Every row comes from one small tree of marks. The marks that hang from a mark follow it in brackets, in alphabetical order. Every link used is in the known rows. Which tree was each row made from?
Known rows
liru{danivep{koveze}}: [-27 -32  47 -17 -50  65   2 -39   7  22  29  40 -11   2   2  -5  36  19
  -2]
fuzag{koveze{fepi liru}}: [-25 -32  16 -11 -10  13 -13 -30 -15 -16  25  15 -24   6 -43 -46  19  -6
 -44]
finafu{koveze{fepi gebo liru{danivep} zemi}}: [ 18 -40  46  16  -4  63 -21 -39 -43   3  41   5 -34  -1 -37 -51  23  32
 -56]
finafu{koveze{gebo zemi}}: [ 17 -52  32   6  -9  54 -21 -40 -16   4  47  16 -25  -7 -21 -29  38  36
 -16]
danivep{koveze{fepi} liru}: [-29 -43  52 -28 -25  39  -9 -13  11   2  18  12 -14 -13   1 -16   6  17
 -25]
koveze{fepi gebo liru{danivep} zemi}: [ 11 -18  37   7  -1  59 -15 -21 -30  -7  42  10 -39  -8 -39 -55  16  13
 -43]
koveze{gebo liru}: [ 12 -18  36 -16 -10  49   7 -13 -10   2  39   9 -28 -16 -30 -33  34  -4
 -29]
surag{zemi}: [-20 -42  -3 -26 -20  35   3 -18  16 -21  39  45 -21  26 -15 -18  28  11
   3]
fepi{koveze}: [-29 -41  23 -36 -36  49 -15 -22  13  -6  33  37 -24   6 -20 -23  21   1
  -7]
fuzag{koveze}: [-27 -34   7 -21 -23  26  -9 -33  10  -1  31  41 -13  17 -15 -20  38   4
  -4]
liru{danivep{koveze{gebo}}}: [  6 -27  53 -10 -36  61  11 -37   0  25  41  28 -14 -21  -1 -14  39  22
 -10]
niba{koveze{fepi gebo liru zemi}}: [ 13 -24  33   5  10  31  -6 -35 -38 -27  15  -7 -41 -36 -58 -46 -16  -1
 -38]
fuzag{koveze{gebo zemi}}: [  9 -30  10   0  -4  20 -28 -39  -9  -6  51  30 -24  -8 -28 -32  34  14
  -8]
danivep{koveze liru}: [-27 -36  51 -35 -35  46  -9  -9  19  14  24  28 -11  -8  11   2  21  16
  -6]
liru{danivep{koveze{fepi gebo}}}: [  4 -33  55  -2 -26  55  11 -40  -8  14  33  12 -19 -26 -13 -33  22  24
 -30]
danivep{koveze{fepi gebo zemi} liru}: [  7 -38  54  -8  -5  34 -28 -20  -6  -4  36   0 -26 -38 -15 -28   2  25
 -29]
fuzag{koveze{fepi gebo liru{danivep} zemi}}: [ 11 -18  24  11   0  28 -27 -37 -33  -8  46  17 -35  -3 -44 -56  18  10
 -47]
lefi{gebo}: [-30 -27  -1  -4 -21  52   2   5  16  13  27  45 -18   3 -14 -14  29  -7
 -13]
niba{koveze{fepi gebo liru{danivep}}}: [ 10 -12  44 -10  -5  55  28 -28 -29  -9   8   5 -33 -15 -36 -41  -5   1
 -42]
koveze{fepi}: [-30 -39  23 -18 -14  48   1 -18   7 -12  20  21 -22   6 -20 -38  20   9
 -19]

Write each row's tree
[ 14 -35  52  12 -10  27 -28 -44 -35  -7  39 -12 -33 -53 -52 -46   7   9
 -44] -> danivep{koveze{fepi gebo liru zemi}}
[ 11  -9  41 -14 -18  70  11 -12 -11  13  41  24 -27   0 -18 -29  39   4
 -29] -> koveze{gebo liru{danivep}}
[ 16 -31  50   5 -21  33 -27 -42 -27   7  48   3 -27 -46 -42 -26  23   8
 -24] -> danivep{koveze{gebo liru zemi}}
[  9 -16  28  -3  -7  32   0 -30 -24  -2  37  17 -27   1 -35 -53  26   3
 -52] -> fuzag{koveze{fepi gebo liru{danivep}}}
[-20 -35  25 -21 -29  41 -46 -26 -14 -13  40  27 -35  -4 -47 -33  10  -7
 -21] -> fepi{koveze{liru zemi}}
[ 12 -20  36 -11 -24  60 -31 -26 -23   1  53  29 -39  -8 -39 -38  19   5
 -29] -> fepi{koveze{gebo liru{danivep} zemi}}
[ 11 -27  38 -27 -21  39  -9 -19 -13  -4  44  13 -31 -22 -42 -37  21 -11
 -34] -> fepi{koveze{gebo liru}}
[  5 -35  26   2   6  44 -17 -26 -12 -16  39   8 -35 -19 -33 -48  15  18
 -25] -> koveze{fepi gebo zemi}
[-15 -48  38  10 -18  67 -28 -39 -33  -1  30  18 -31  21 -34 -44  21  30
 -47] -> finafu{koveze{fepi liru{danivep} zemi}}
[-27 -41  42   3 -33  55 -27 -47  -9   3  31  26 -23  -8 -18 -29  14  28
 -17] -> liru{danivep{koveze{fepi zemi}}}
[  5 -35  51  13 -20  52 -18 -48 -18   6  42  14 -26 -30 -23 -37  17  30
 -25] -> liru{danivep{koveze{fepi gebo zemi}}}
[ 12 -26  32   5   8  38 -23 -20 -28 -18  38  -3 -39 -24 -50 -55  12   4
 -43] -> koveze{fepi gebo liru zemi}
[-22 -26  30 -19 -36  62 -41 -26 -15  -2  41  41 -36  14 -35 -31  14   1
 -21] -> fepi{koveze{liru{danivep} zemi}}
[-20 -19  28  -8 -23  71 -24 -19 -13   5  37  39 -32  19 -24 -25  30   8
 -14] -> koveze{liru{danivep} zemi}
[ 15 -28  55  -9 -28  36   0 -36 -17  14  40   2 -20 -42 -31 -23  30   2
 -29] -> danivep{koveze{gebo liru}}
[ 13 -15  38   6   1  52  -1 -34 -38 -15  15   7 -40 -19 -46 -43 -11   7
 -38] -> niba{koveze{fepi gebo liru{danivep} zemi}}
[-20 -41  44   4 -24  30 -35 -44 -25 -10  28   2 -28 -29 -47 -38   5   6
 -36] -> danivep{koveze{fepi liru zemi}}
[-17 -37  42  -2 -34  38 -36 -42 -19   4  37  15 -24 -25 -37 -17  20   5
 -17] -> danivep{koveze{liru zemi}}
[  3 -32  17  -6   2  15   0 -34  -5 -14  35  15 -22 -10 -29 -48  25   7
 -35] -> fuzag{koveze{fepi gebo}}
[  9 -18  41 -25 -29  61  -4 -19 -14   8  45  27 -30  -6 -30 -35  26  -2
 -34] -> fepi{koveze{gebo liru{danivep}}}
